What can hang from each mark
Z: M
G: C
M: A C L S W Z
Q: C
L: M
A: M
V: S
C: G M Q
S: M V

Every row comes from one small tree of marks. Brackets hold a mark, then the marks that hang from it, in alphabetical order. Every link used is in the known rows. Which tree was each row made from?
Known rows
{Q {C G}}: [-0.11  0.06  0.16  0.20  0.24  0.18 -0.12  0.08 -0.17 -0.03 -0.26 -0.19
 -0.32  0.02 -0.56  0.26 -0.15  0.00 -0.19 -0.31 -0.38  0.00  0.07 -0.16
  0.03 -0.22]
{V S}: [-0.31  0.07  0.25  0.15  0.00  0.32  0.04 -0.02 -0.16  0.15 -0.23  0.12
 -0.17  0.14 -0.37  0.16 -0.03  0.18  0.04 -0.15 -0.18 -0.23  0.02  0.09
  0.06 -0.12]
{V {S {M A C Z}}}: [-0.04 -0.15  0.09 -0.15 -0.17  0.17 -0.04  0.00 -0.04 -0.01 -0.19  0.13
  0.22 -0.01  0.30  0.08  0.08  0.05  0.10 -0.17  0.01 -0.27 -0.10  0.14
 -0.18  0.08]
{Q {C {M A L Z}}}: [-0.06 -0.02 -0.26 -0.07  0.05  0.01 -0.14 -0.01 -0.24 -0.10 -0.06 -0.09
  0.00 -0.04 -0.01  0.09 -0.13 -0.18 -0.27 -0.16 -0.21 -0.06 -0.12 -0.15
 -0.20  0.13]
{Q {C {M L S Z}}}: [-0.10  0.02 -0.22 -0.04  0.01  0.02 -0.11  0.05 -0.24 -0.11  0.02 -0.09
 -0.01  0.00 -0.23  0.03 -0.12 -0.02 -0.21 -0.10 -0.20 -0.05 -0.04 -0.02
 -0.14  0.17]
{Z {M C L S}}: [ 0.19  0.23  0.04  0.03 -0.08  0.06 -0.01 -0.17  0.01  0.05  0.05 -0.03
 -0.11 -0.14  0.34 -0.20 -0.01 -0.10  0.22  0.03  0.07 -0.05 -0.01 -0.01
 -0.18  0.01]
{Q C}: [-0.10  0.15  0.08  0.23  0.07  0.12 -0.17 -0.08 -0.31  0.07 -0.19 -0.13
 -0.30  0.01 -0.57  0.27 -0.13  0.04 -0.13 -0.10 -0.38 -0.10  0.06 -0.16
 -0.07 -0.13]
{A {M C}}: [ 0.06  0.11  0.10  0.14  0.09 -0.04 -0.07 -0.13 -0.22  0.12 -0.17 -0.07
 -0.02  0.10  0.29  0.17  0.09 -0.02  0.14 -0.06 -0.11 -0.01  0.03 -0.06
  0.04 -0.13]
{Q {C G {M S Z}}}: [-0.17 -0.04 -0.06 -0.02  0.25  0.11 -0.15  0.23 -0.20 -0.16 -0.14 -0.16
 -0.08  0.00 -0.45  0.17 -0.09  0.02 -0.21 -0.28 -0.23  0.08 -0.05 -0.04
 -0.04 -0.07]
{M A S Z}: [-0.06 -0.14 -0.12 -0.23 -0.31  0.03 -0.14  0.08  0.46  0.01  0.03  0.19
 -0.04 -0.03  0.06 -0.18 -0.05  0.00 -0.08  0.18  0.09 -0.12  0.05 -0.08
 -0.16  0.21]
{C G}: [-0.09  0.03  0.26  0.21  0.27  0.16  0.04  0.07  0.13  0.04 -0.26 -0.07
 -0.15  0.02 -0.43  0.14 -0.13  0.05 -0.14 -0.25 -0.13  0.06  0.08 -0.13
  0.21 -0.27]
{C G {M S} Q}: [-0.10 -0.10  0.03 -0.12  0.44 -0.04  0.05  0.31 -0.29 -0.14  0.12 -0.14
 -0.04  0.16 -0.67  0.22  0.03  0.07  0.06 -0.20  0.00  0.26 -0.17  0.08
  0.32 -0.32]
{M L S W}: [ 0.01  0.09 -0.08  0.09 -0.35 -0.07  0.28 -0.08  0.53  0.00  0.30  0.14
 -0.19 -0.05 -0.15 -0.44 -0.14  0.17  0.01  0.24  0.07 -0.16  0.11  0.10
 -0.02  0.20]
{M L}: [ 0.00  0.10  0.04  0.16 -0.05  0.05  0.10 -0.18  0.12  0.11 -0.02  0.03
 -0.04  0.01 -0.11 -0.07 -0.16 -0.01 -0.16 -0.04 -0.10 -0.10  0.08 -0.10
  0.08  0.08]
{S M V}: [ 0.35 -0.07  0.12  0.17  0.06  0.04 -0.06 -0.13 -0.25  0.15 -0.23 -0.05
  0.39 -0.02 -0.35  0.09  0.08  0.02 -0.03  0.01 -0.07  0.23  0.15  0.10
  0.07  0.02]
{M C L S W Z}: [ 0.07  0.05 -0.22 -0.06 -0.49 -0.10  0.23  0.05  0.60 -0.17  0.37  0.06
 -0.12 -0.24  0.57 -0.47 -0.08  0.14  0.11  0.20  0.22 -0.23  0.16  0.06
 -0.23  0.36]
{G {C {M L S} Q}}: [-0.32  0.07 -0.02 -0.05  0.22 -0.05  0.07  0.11 -0.29 -0.08  0.23 -0.06
  0.17  0.10 -0.27  0.23  0.10  0.09 -0.14 -0.03 -0.08  0.03 -0.08  0.11
  0.26 -0.10]
{G {C Q}}: [-0.35  0.16  0.21  0.19  0.23  0.06 -0.02  0.04 -0.30  0.05 -0.03 -0.09
 -0.05  0.09 -0.39  0.41  0.07  0.13 -0.17  0.00 -0.19 -0.02  0.06 -0.05
  0.25 -0.27]
{L {M A C S Z}}: [ 0.00 -0.17  0.01 -0.19 -0.26 -0.12 -0.14  0.02  0.20  0.01  0.02  0.12
 -0.13  0.02  0.55 -0.03  0.09 -0.02  0.29  0.13  0.25 -0.08 -0.03 -0.02
 -0.14  0.09]
{M S Z}: [-0.12  0.01  0.00  0.02 -0.21  0.08 -0.09  0.07  0.25  0.03 -0.04  0.11
 -0.02 -0.02 -0.19 -0.11 -0.07  0.15 -0.10  0.17  0.04 -0.08  0.12 -0.01
 -0.05  0.15]
{A {M L {S V} Z}}: [ 0.10 -0.14 -0.13 -0.09 -0.11  0.02 -0.05  0.04  0.08  0.02 -0.09  0.06
  0.20  0.14  0.50 -0.23  0.05 -0.10 -0.19  0.11  0.06  0.17  0.15  0.13
 -0.05  0.37]
{Z {M L {S V}}}: [ 0.21  0.14  0.04  0.08 -0.02  0.14 -0.05 -0.14 -0.03  0.12 -0.05  0.02
 -0.02 -0.08  0.06 -0.24  0.00 -0.14  0.01  0.11  0.04  0.17  0.10  0.07
 -0.13  0.09]
{S {M {C G}} V}: [ 0.44 -0.10  0.15  0.05  0.17  0.05 -0.01  0.02 -0.17  0.00 -0.16 -0.16
  0.33 -0.12 -0.05  0.11  0.15 -0.01  0.11 -0.20 -0.02  0.25  0.18  0.09
  0.09 -0.07]
{G {C {M W} Q}}: [-0.35  0.19  0.06  0.21  0.31 -0.08  0.11  0.08 -0.37 -0.04  0.10 -0.11
  0.05  0.03 -0.41  0.35  0.09  0.15 -0.13  0.04 -0.11  0.03 -0.08  0.01
  0.23 -0.31]
{L {M A S}}: [-0.06 -0.13  0.11 -0.06 -0.15 -0.10 -0.10 -0.09  0.14  0.14 -0.03  0.18
 -0.18  0.17 -0.03  0.00  0.04 -0.01  0.21  0.15  0.14 -0.01 -0.07  0.00
  0.04 -0.04]
{A {M S}}: [-0.04  0.01  0.09  0.07  0.00 -0.02 -0.08 -0.08 -0.04  0.13 -0.13  0.07
 -0.01  0.21 -0.06  0.00  0.05  0.05  0.03  0.10 -0.07  0.05  0.04  0.06
  0.09 -0.02]
{C Q}: [-0.06  0.07  0.11  0.17  0.13 -0.02 -0.04  0.01 -0.34  0.07 -0.01 -0.08
 -0.22  0.14 -0.56  0.29 -0.05  0.07  0.03  0.05 -0.10  0.04 -0.02 -0.08
  0.18 -0.23]
{G {C M Q}}: [-0.36  0.14  0.11  0.13  0.40 -0.01  0.00  0.08 -0.52 -0.01  0.02 -0.12
  0.14  0.09 -0.43  0.47  0.12  0.10 -0.16 -0.07 -0.17  0.07 -0.09 -0.01
  0.29 -0.31]
{L {M Z}}: [-0.13 -0.03  0.16  0.26  0.00 -0.03 -0.12 -0.09 -0.10  0.14 -0.33  0.04
 -0.04  0.12  0.12  0.13 -0.07  0.04 -0.04  0.10  0.12  0.02 -0.02 -0.07
  0.02 -0.02]
{V {S M}}: [-0.13 -0.03  0.24  0.10 -0.02  0.23  0.03 -0.08 -0.22  0.11 -0.26  0.12
  0.18  0.13 -0.32  0.13  0.01  0.18  0.04 -0.15 -0.11 -0.19 -0.07  0.20
  0.03 -0.04]

Write each row's tree
[-0.05 -0.10  0.04 -0.07  0.40  0.04  0.03  0.11  0.00 -0.04 -0.15 -0.06
  0.08 -0.01 -0.28  0.15 -0.04 -0.11 -0.11 -0.31 -0.06  0.15 -0.15 -0.14
  0.17 -0.26]  {C G {M A}}
[ 0.12 -0.17 -0.27 -0.44 -0.46 -0.05  0.00  0.06  0.59 -0.13  0.31  0.13
 -0.03 -0.17  0.78 -0.36 -0.01 -0.10  0.08  0.07  0.18 -0.23  0.07 -0.05
 -0.25  0.40]  {M A C L S Z}
[ 0.04 -0.15  0.07 -0.20 -0.14 -0.20 -0.10  0.01 -0.07  0.01  0.20  0.06
 -0.31  0.15  0.21  0.12  0.14 -0.03  0.47  0.12  0.19 -0.01 -0.09  0.04
  0.02 -0.14]  {L {M A {C Q} S}}
[ 0.26  0.26  0.07  0.15 -0.08  0.04  0.01 -0.08 -0.02  0.05  0.04 -0.05
 -0.23 -0.25  0.12 -0.19  0.11  0.01  0.32  0.20  0.09  0.10  0.12  0.06
 -0.23 -0.10]  {Z {M C {S V} W}}
[-0.09 -0.01  0.02  0.14  0.47 -0.11  0.18  0.24 -0.27 -0.15  0.05 -0.20
 -0.10  0.05 -0.56  0.21 -0.03  0.07  0.00 -0.15  0.02  0.23 -0.18  0.00
  0.26 -0.38]  {C G {M W} Q}
[-0.08 -0.22  0.01 -0.14 -0.21  0.19  0.04 -0.05  0.08  0.01 -0.19  0.19
  0.31  0.06  0.28 -0.09 -0.03 -0.01 -0.12 -0.13  0.02 -0.26 -0.12  0.16
 -0.15  0.26]  {V {S {M A L Z}}}
[ 0.36 -0.14 -0.09 -0.21 -0.13 -0.20  0.03 -0.15 -0.05 -0.06  0.19 -0.04
  0.25 -0.04  0.32  0.00  0.03 -0.14  0.15 -0.06  0.07 -0.08 -0.15  0.00
 -0.05  0.07]  {S {M A {C Q} L}}
[-0.32  0.22  0.02  0.22  0.18 -0.02  0.19 -0.06 -0.03 -0.01  0.05 -0.03
  0.19 -0.07 -0.11  0.09  0.01  0.11 -0.27 -0.02 -0.11 -0.07 -0.01 -0.01
  0.15 -0.09]  {G {C {M L W}}}
[ 0.15  0.02 -0.11  0.05 -0.33 -0.02  0.26 -0.01  0.43  0.01  0.28  0.10
 -0.13 -0.08 -0.12 -0.44 -0.03  0.10  0.02  0.25  0.07  0.04  0.27  0.17
 -0.02  0.27]  {M L {S V} W}
[-0.04 -0.09 -0.03 -0.03  0.49 -0.06  0.14  0.20 -0.32 -0.15  0.06 -0.20
  0.05  0.13 -0.32  0.20 -0.08 -0.08 -0.12 -0.31 -0.01  0.24 -0.18  0.00
  0.32 -0.20]  {C G {M L} Q}
[ 0.10 -0.23 -0.14 -0.27 -0.28  0.09 -0.16  0.15  0.36  0.01  0.02  0.15
  0.01 -0.07  0.07 -0.19  0.06 -0.06 -0.09  0.20  0.09  0.08  0.20  0.00
 -0.17  0.29]  {M A {S V} Z}
[ 0.16  0.14 -0.09  0.00 -0.22 -0.02  0.07 -0.19  0.38  0.03  0.10  0.12
 -0.16 -0.16  0.27 -0.43 -0.08 -0.15  0.05  0.23  0.14 -0.05 -0.09 -0.03
 -0.29  0.08]  {Z {M A L S W}}
[ 0.13  0.20 -0.04  0.17 -0.24 -0.10  0.29 -0.15  0.30 -0.02  0.24 -0.02
 -0.22 -0.20  0.31 -0.23 -0.09  0.08  0.16  0.04  0.03 -0.23  0.12 -0.06
 -0.06  0.06]  {M C L W}
[ 0.38 -0.20 -0.12  0.02 -0.20 -0.07 -0.02 -0.05  0.17 -0.01 -0.14  0.04
  0.38 -0.17  0.15 -0.18  0.06 -0.06 -0.14  0.20  0.13  0.15  0.10  0.07
 -0.21  0.23]  {S {M A W Z} V}
[ 0.12  0.07  0.00  0.06  0.01 -0.06  0.04 -0.17 -0.09  0.06 -0.06 -0.04
  0.03  0.09  0.58  0.00  0.05 -0.10  0.06 -0.10 -0.07 -0.04  0.04 -0.03
  0.02  0.04]  {A {M C L}}
[ 0.09  0.12  0.07 -0.02 -0.05  0.09 -0.16 -0.15  0.06  0.12 -0.10  0.09
 -0.14 -0.08 -0.04 -0.12  0.00 -0.14  0.10  0.14  0.02  0.01 -0.10 -0.08
 -0.19 -0.11]  {Z {M A S}}
[-0.04 -0.03  0.11  0.20 -0.12 -0.17  0.03 -0.17  0.15  0.12 -0.10  0.13
 -0.25  0.06  0.08 -0.01 -0.04  0.00  0.15  0.21  0.16 -0.04 -0.08 -0.08
 -0.02 -0.13]  {L {M A W}}
[ 0.00 -0.12  0.04 -0.03 -0.11 -0.11 -0.15 -0.07  0.03  0.05 -0.15  0.05
 -0.11  0.00  0.61  0.10  0.04 -0.10  0.19  0.05  0.19 -0.07 -0.05 -0.14
 -0.13 -0.01]  {L {M A C Z}}
[-0.09  0.01 -0.06 -0.06  0.21 -0.12 -0.02  0.12 -0.46 -0.03  0.21 -0.05
 -0.02  0.16 -0.67  0.23  0.06  0.10  0.15  0.05 -0.01  0.14 -0.16  0.08
  0.21 -0.20]  {C {M S} Q}
[ 0.09 -0.18  0.01 -0.41 -0.04 -0.04 -0.01  0.27  0.23 -0.16  0.32 -0.03
 -0.33  0.01  0.02  0.05  0.12 -0.03  0.35 -0.13  0.06  0.00 -0.01 -0.02
  0.05 -0.17]  {M A {C G Q} S}
[ 0.02 -0.14 -0.20 -0.14 -0.24  0.02 -0.02 -0.07  0.42 -0.02 -0.04  0.12
  0.07 -0.08  0.48 -0.22 -0.16 -0.19 -0.31  0.04  0.06 -0.15  0.00 -0.18
 -0.18  0.32]  {M A L Z}
[ 0.01 -0.13 -0.07 -0.15  0.32  0.02  0.12  0.07  0.14 -0.08 -0.04 -0.04
  0.14 -0.01 -0.02 -0.02 -0.09 -0.18 -0.19 -0.34 -0.02  0.12 -0.15 -0.10
  0.14 -0.09]  {C G {M A L}}
[-0.08 -0.02 -0.21 -0.09 -0.01 -0.03  0.05  0.02  0.03 -0.04  0.10  0.05
  0.25 -0.01 -0.02 -0.15 -0.08  0.03 -0.14  0.02  0.08  0.00 -0.05  0.05
  0.01  0.23]  {C {M L S Z}}
[-0.08 -0.10 -0.18 -0.21 -0.03 -0.04 -0.09  0.06  0.07 -0.03  0.04  0.11
  0.17 -0.04 -0.10 -0.05  0.00 -0.01 -0.06  0.07  0.08  0.01 -0.12 -0.04
 -0.06  0.08]  {C {M A S Z}}
[ 0.20  0.28  0.08  0.17  0.05  0.08 -0.02 -0.24 -0.14  0.09 -0.11 -0.10
 -0.08 -0.17  0.41 -0.05 -0.06 -0.17  0.12 -0.06  0.01 -0.04 -0.03 -0.12
 -0.17 -0.08]  {Z {M C L}}
[ 0.38 -0.17 -0.09  0.06 -0.08  0.03  0.00 -0.08 -0.04  0.02 -0.17 -0.02
  0.55 -0.08  0.19 -0.15 -0.01 -0.08 -0.27  0.04  0.07  0.18  0.15  0.12
 -0.06  0.37]  {S {M L Z} V}
[ 0.07 -0.04 -0.20 -0.22 -0.50 -0.12  0.06  0.09  0.64 -0.13  0.30  0.13
 -0.22 -0.26  0.47 -0.35  0.02  0.08  0.22  0.27  0.20 -0.24  0.08 -0.04
 -0.33  0.19]  {M A C S W Z}
[-0.08 -0.05 -0.01  0.02 -0.06  0.00 -0.12  0.01  0.02  0.07 -0.19  0.07
  0.10  0.17  0.19 -0.05  0.02  0.03 -0.10  0.14  0.02  0.05  0.04  0.04
 -0.03  0.14]  {A {M S Z}}
[ 0.22  0.05  0.05 -0.06 -0.03  0.13 -0.18 -0.09  0.00  0.13 -0.11  0.07
 -0.10 -0.09 -0.01 -0.13  0.08 -0.19  0.10  0.16  0.03  0.17  0.02 -0.02
 -0.20 -0.04]  {Z {M A {S V}}}
[ 0.06 -0.05 -0.13 -0.14 -0.19 -0.07 -0.01  0.00  0.13 -0.03  0.05  0.02
  0.11  0.07  0.77 -0.20  0.05 -0.05  0.03  0.04  0.07 -0.06  0.07  0.07
 -0.09  0.29]  {A {M C L S Z}}
[-0.32  0.12  0.02  0.07  0.33 -0.03  0.07  0.05 -0.41 -0.04  0.11 -0.10
  0.19  0.08 -0.21  0.33  0.07  0.03 -0.22 -0.10 -0.12  0.05 -0.09  0.02
  0.28 -0.17]  {G {C {M L} Q}}
[ 0.00  0.17 -0.03  0.23 -0.22 -0.06  0.10 -0.01  0.23 -0.06  0.02 -0.04
 -0.17 -0.26  0.31 -0.08 -0.06  0.16  0.09  0.14  0.09 -0.20  0.13 -0.12
 -0.19  0.03]  {M C W Z}
[ 0.25 -0.04  0.16  0.04  0.18 -0.08  0.01  0.01 -0.23 -0.07 -0.05 -0.17
  0.20 -0.01 -0.16  0.23  0.04  0.05  0.16 -0.20 -0.01  0.06 -0.08  0.04
  0.13 -0.22]  {S {M {C G Q}}}
[ 0.02 -0.02 -0.02 -0.01 -0.08 -0.04  0.03 -0.12  0.09  0.10 -0.02  0.09
  0.06  0.21  0.21 -0.17 -0.01 -0.04 -0.06  0.07 -0.03  0.02  0.03  0.08
  0.07  0.15]  {A {M L S}}
[-0.06 -0.10 -0.26 -0.17  0.07 -0.13  0.03  0.17 -0.26 -0.14  0.26 -0.03
  0.15  0.10 -0.13  0.00 -0.03  0.00 -0.06  0.06  0.12  0.10 -0.17  0.09
  0.08  0.15]  {C {M L S Z} Q}
[ 0.15 -0.04 -0.09  0.05 -0.16 -0.07  0.14 -0.05  0.19  0.05  0.07  0.07
  0.01  0.11  0.25 -0.33  0.06 -0.02 -0.02  0.21  0.05  0.14  0.16  0.18
 -0.01  0.23]  {A {M L {S V} W}}
[ 0.11 -0.13  0.07 -0.22  0.14 -0.03 -0.02  0.17  0.03 -0.12  0.12 -0.12
 -0.30 -0.02  0.11  0.23  0.05 -0.12  0.22 -0.23 -0.01  0.01 -0.03 -0.16
  0.07 -0.28]  {M A {C G Q}}
[-0.37  0.11  0.07  0.01  0.29 -0.03  0.00  0.14 -0.39 -0.04  0.14 -0.07
  0.11  0.11 -0.50  0.36  0.14  0.16 -0.08 -0.01 -0.12  0.06 -0.07  0.09
  0.28 -0.24]  {G {C {M S} Q}}
[ 0.12  0.19  0.20  0.07  0.14  0.13 -0.08 -0.01  0.00  0.02 -0.11 -0.09
 -0.19 -0.15  0.07 -0.03  0.03 -0.05  0.25 -0.10  0.03  0.07  0.00 -0.03
 -0.08 -0.24]  {Z {M {C G} S}}
[-0.33  0.14  0.04  0.01  0.15  0.05  0.09  0.01 -0.05  0.00  0.11  0.01
  0.24  0.01 -0.18  0.10  0.07  0.10 -0.20 -0.06 -0.12 -0.05  0.01  0.07
  0.20 -0.03]  {G {C {M L S}}}
